Each row comes from the steps of one walk. Every step used is in the known rows, and no mark comes twice. Write the walk behind each row, first mark first.
In the rows, 128 means zero.
Known rows
mevetiv/vete/tofat/tokoten: [141 127 119 109 131 142 100 144 109 118 115 108 115 165 121 128 129 127
 131 147 136 130 127 130 111 109 190 149 138 113 123 181 131]
binit/zove/mevetiv/bodo/tofat/palo/nafifom: [152  96 142  89 113 115  84 192 172 132 120 144 110 151 109 116 117 126
 115 137 165 120 103 149 127 137 148 159  61 110 123  96 127]
binit/zove: [135 125 130 124 117 127  97 144 140 144 145 132 124 125 130 109 138 136
 120 147 125 120 107 109 129 120 145 151 136 120 131 125 131]
nafifom/vete/tofat/palo: [151 117 112 116 136 144 127 165 123 115 109 115 113 151 139 126 125 122
 133 147 144 103 127 118 101 121 194 169 128 125 119  99 134]
palo/mevetiv/bodo/tofat/tokoten: [131 120 138 106 112 136  91 172 175 125  97 128 111 149 120 116 141 100
 121 144 160 137 105 156 134 148 158 140 105 115 136 190 117]
duli/zove/mevetiv/bodo/tofat/palo/nafifom: [152 107 169  98 111 112 103 186 173  86 123 128 108 153 121 126 114 105
 133 135 176 114 116 140  97 127 146 131  63 117 127 105 115]
zove/mevetiv/tokoten/tofat: [150 140 128 110  87 124  73 174 160 123 115 139 114 136 111 101 139 115
 144 116 132 113 109 136 121 131 130 124  87 110 144 121 141]
tofat/tokoten: [132 120 129 120 123 136 105 132 146 134 123 120 117 132 129 128 133 126
 128 143 134 120 117 124 127 114 140 144 140 120 127 185 142]
palo/tofat/tokoten: [132 129 130 116 120 121 115 146 120 131 120 124 114 133 121 129 123 116
 122 131 137 120 111 129 129 106 164 125 141 111 117 176 129]
palo/mevetiv/vete/nafifom: [139 115 116 107 141 126  95 172 143 115 128 116 111 174 119 116 143 105
 126 124 148 123 105 115 105 122 139 137 101 116 127  93 113]
tokoten/nafifom/vete/tofat: [142 111 116 105 135 139 101 172 109 129 123 121 117 142 136 101 142 117
 147 151 131 107 121 119 110 135 191 149 103 115 160  99 104]
tokoten/mevetiv/bodo/tofat/palo/nafifom: [124  93 135  91 115 136 105 179 183 121  98 131 109 137 107 119 106 105
 134 136 162 126 110 132 120 127 149 149  74 113 117 111 105]
tokoten/mevetiv/bodo/tofat: [123 123 143 115 113 145  94 157 163 132 101 125 128 127 108 102 128 107
 144 128 153 134 113 122 118 133 138 131 103 112 140 141  91]
dugizud/zove/duli: [110  95 129 116 140 124 123 136 130 137 155 132 111 130 150 111 132 126
 129 143 128 118 122 108 125 125 148 150 123 125 139 124 119]
tokoten/mevetiv/bodo/tofat/palo: [125 116 141 105 120 150 108 160 167 121  96 130 127 137 117 119 120 113
 142 111 158 127 114 130 114 134 146 145  99 122 129 123 111]
zove/mevetiv/vete/tofat: [157 127 123 116 131 123  86 161  95 118 123 113 115 176 111 117 135 123
 140 141 150 122 120 121  96 115 185 135  88 110 130 120 123]
tofat/palo: [137 113 127 121 125 134 123 135 142 127 120 120 113 138 130 133 126 128
 129 130 141 111 125 119 115 119 151 151 131 126 121 105 143]
palo/mevetiv/tokoten/tofat/bodo: [135 146 117  98  87 129  76 217 181 114 112 142 102 130 115  87 154  98
 116 139 131 116 106 165 139 142 136 131 117 114 127 146 142]
nafifom/vete: [136 123 126 125 120 131 111 149 142 132 121 120 116 137 126 113 132 111
 134 149 135 101 114 118 100 125 142 151 126 124 135 118 119]
nafifom/vete/tofat: [142 127 112 126 133 133 109 159 123 126 116 111 115 143 129 108 132 118
 135 161 139 108 122 114 107 125 187 151 133 120 135 116 120]
mevetiv/bodo: [140 127 131 127 111 145 105 118 139 130 123 122 121 133 116 125 131 122
 136 136 169 124 120 132 124 121 156 144 132 118 130 125 126]
mevetiv/bodo/tofat/palo/nafifom: [134  93 135  95 112 132 114 159 183 115  95 128 107 142 115 133 110 118
 126 141 169 128 116 141 132 144 149 153 105 109 122  94 120]
palo/mevetiv/vete/tofat: [143 127 115 108 124 127  95 173 109 113 118 115 103 176 117 116 145 105
 127 162 138 133 114 120 106 126 205 139  97 116 126 120 114]
mevetiv/bodo/tofat/tokoten: [128 119 141 114 115 143  99 137 170 131  97 121 122 134 122 121 126 123
 131 134 162 132 119 149 136 144 145 141 139 114 140 188 120]
nafifom/vete/tofat/palo/mevetiv: [152 115 107 107 136 132 116 195 132 110 115 126 102 163 138 121 140  99
 125 157 142 101 115 129  99 126 207 163  88 131 114  95 132]
bodo/tofat/palo/mevetiv/vete/nafifom: [135 101 120  96 149 125 108 192 170 107 102 117 108 184 127 121 137 105
 122 107 154 127 106 120 105 151 143 144 104 117 125  74 112]
dugizud/zove: [130 106 123 118 125 125 119 132 138 138 146 131 118 117 136 117 125 128
 150 148 132 123 120 112 135 132 142 153 138 115 130 125 116]
zove/mevetiv: [149 125 131 126 123 120  93 152 130 131 131 122 115 137 113 112 137 118
 137 141 148 109 110 115 108 116 137 132  88 122 133 128 132]
palo/nafifom/vete/tofat: [143 104 109 105 130 124 110 178 136 119 118 118 103 141 118 107 121 113
 128 189 137 111 119 117 112 118 186 152 104 113 121 102 117]
zove/mevetiv/tokoten: [154 130 129 115  87 127  90 165 120 121 130 129 108 139 113 111 135 117
 141 116 138 117 117 136 120 117 146 142  90 117 122 126 128]
bodo/tofat/palo: [127 111 130 115 128 126 119 147 168 125 100 122 115 137 133 124 126 123
 127 128 140 121 120 117 119 151 146 145 134 118 132 110 129]

Write each row's walk
[139 126 123 112 127 167  94 153 120 125 113 122 126 135 114 119 126 120
 140 138 161 129 122 136 121  95 189 147 112 117 123 195 117] : vete/tofat/tokoten/mevetiv/bodo
[150 128 133 120 120 116  78 163 131 141 151 134 121 135 117 106 142 134
 125 141 137 113 102 117 116 113 139 147  90 117 133 123 136] : binit/zove/mevetiv
[139 102 120  91 124 150  91 195 135 124 112 124 112 149  98 110 111 104
 138 168 156 113 113 151 109  92 183 157  79 118 116 177 104] : palo/nafifom/vete/tofat/tokoten/mevetiv/bodo
[131 125 135 113 112 158  95 147 145 135 120 126 126 131 109 122 126 117
 139 127 153 123 115 140 116  97 141 144 110 123 123 201 116] : tofat/tokoten/mevetiv/bodo
[116 109 129  99 144 141  92 180 163 125 105 114 125 167 115 106 121 117
 140 105 130 130 111 113 106 122 111 132 116 110 135 171  95] : bodo/tofat/tokoten/mevetiv/vete/nafifom
[151 143 165 117 110 107  96 162 115 100 148 117 115 165 124 118 134 106
 143 131 142 107 118 116  69 107 138 118  87 126 140 136 114] : duli/zove/mevetiv/vete
[147 122 110  86 104 148  90 222 110 108 124 126 109 136 134  82 141 115
 130 136 134 105 128 174 129 132 189 167 127 111 141 128 103] : mevetiv/tokoten/nafifom/vete/tofat/bodo
[127 106 140  87 114 135  80 189 168 129 104 133 114 144 127 112 151  97
 132 136 152 136 100 160 136 158 161 139  81 110 164 170 104] : palo/mevetiv/bodo/tofat/tokoten/nafifom
[146 112 130 119 129 112  98 150 127 140 152 132 118 127 125 115 130 123
 152 137 143 113 112 119 121 125 135 149  91 117 134 126 122] : dugizud/zove/mevetiv
[164 128 114  90 107 137  73 238 100 114 130 129 108 149 124  79 143 116
 138 127 145 100 118 177 119 125 183 162  80 113 144 130 110] : zove/mevetiv/tokoten/nafifom/vete/tofat/bodo
[119 115 135 119 124 127 102 150 171 134 101 118 118 130 131 116 128 123
 127 143 134 127 119 125 131 143 136 137 145 112 140 186 128] : bodo/tofat/tokoten
[156 130 142 120 109 129  75 152 130 139 144 138 126 143 115 114 140 130
 128 128 163 116 103 140 119 116 146 150  87 120 132 124 132] : binit/zove/mevetiv/bodo
[132 112 132  97 120 119 108 182 162 111  97 124 103 178 125 128 137  97
 125 132 136 125 106 130 103 154 163 144  93 120 129 109 116] : bodo/tofat/palo/mevetiv/vete
[149  79 139  87 117 112 104 179 171 125 124 139 106 142 114 123 108 120
 148 132 172 125 109 150 133 147 145 164  62 105 126  96 113] : dugizud/zove/mevetiv/bodo/tofat/palo/nafifom
[132 116 124  96 121 121 109 179 113 137 122 132 115 136 130 112 131 105
 135 122 124 100 101 148 117 119 164 133 113 109 150 158 108] : palo/tofat/tokoten/nafifom/vete
[149 114 113  94 102 145  99 193 106 117 120 130 114 141 135  95 138 113
 147 133 120 111 126 140 122 135 201 161 106 110 143 104  97] : mevetiv/tokoten/nafifom/vete/tofat
[149 121 102  81  99 138  84 252 116 111 123 134  93 148 136  78 153  97
 125 146 132 107 115 178 127 136 200 166  92 116 136 130  98] : palo/mevetiv/tokoten/nafifom/vete/tofat/bodo
[147  95 110 102 137 130 118 164 134 111 117 120  99 139 121 132 113 125
 124 167 147 122 125 115 127 112 197 155 110 114 109  85 139] : vete/tofat/palo/nafifom
[139 117 122 112 126 126 114 167 151 121 121 130 103 145 131 134 140 103
 125 136 139 116 110 125 114 125 167 149  93 134 117 107 138] : tofat/palo/mevetiv
[130 122 140 118 115 141 103 135 166 127  99 121 122 132 118 115 128 119
 136 130 167 131 116 132 128 152 147 134 135 110 143 127 112] : mevetiv/bodo/tofat
[140 117 113 102 141 139  95 202 114 122 125 120 117 136 134  86 143 114
 130 154 147 101 122 154 116 132 181 153 128 113 156 127 112] : tokoten/nafifom/vete/tofat/bodo
[146 115 121 101  86 130 110 181 143 111 119 134  99 147 130 130 138 104
 125 121 125 121 114 141 127 127 173 162  96 131 103 110 132] : tofat/palo/mevetiv/tokoten
[156 129 127 102 123 127  71 174  97 137 140 124 120 177 113 117 134 138
 121 143 136 120 111 139 109 104 185 157  93 113 133 179 135] : binit/zove/mevetiv/vete/tofat/tokoten
[158 124 154  90 127 122  81 185  87  98 150 122 118 176 137 114 143 112
 150 134 136 112 124 137  81 107 184 125  73 111 165 173 110] : duli/zove/mevetiv/vete/tofat/tokoten/nafifom
[138 110 122  87 131 142  90 156  98 124 121 115 120 168 130 119 138 127
 139 139 126 127 124 137 117 122 192 144 119 104 159 167 115] : mevetiv/vete/tofat/tokoten/nafifom
[138 107 115  98 137 144  94 156 113 130 124 120 120 135 138 116 139 129
 140 150 134 125 125 129 134 120 191 139 120 105 153 165 127] : vete/tofat/tokoten/nafifom
[138 113 127  92  86 136 100 182 124 127 125 132 114 132 132  99 140 109
 146 120 113 103 118 144 119 137 154 162 107 115 153 109 101] : mevetiv/tokoten/nafifom/vete
[158 117 111 106 123 147 115 189 129 108 110 125 107 170 128 130 137  98
 126 146 173 106 120 150 102 124 218 169  86 132 117  98 125] : nafifom/vete/tofat/palo/mevetiv/bodo
[131 128 123 109 128 142  97 162 102 118 119 115 119 161 111 110 130 112
 148 140 130 130 122 105  95 101 185 136  99 113 126 136 105] : tokoten/mevetiv/vete/tofat
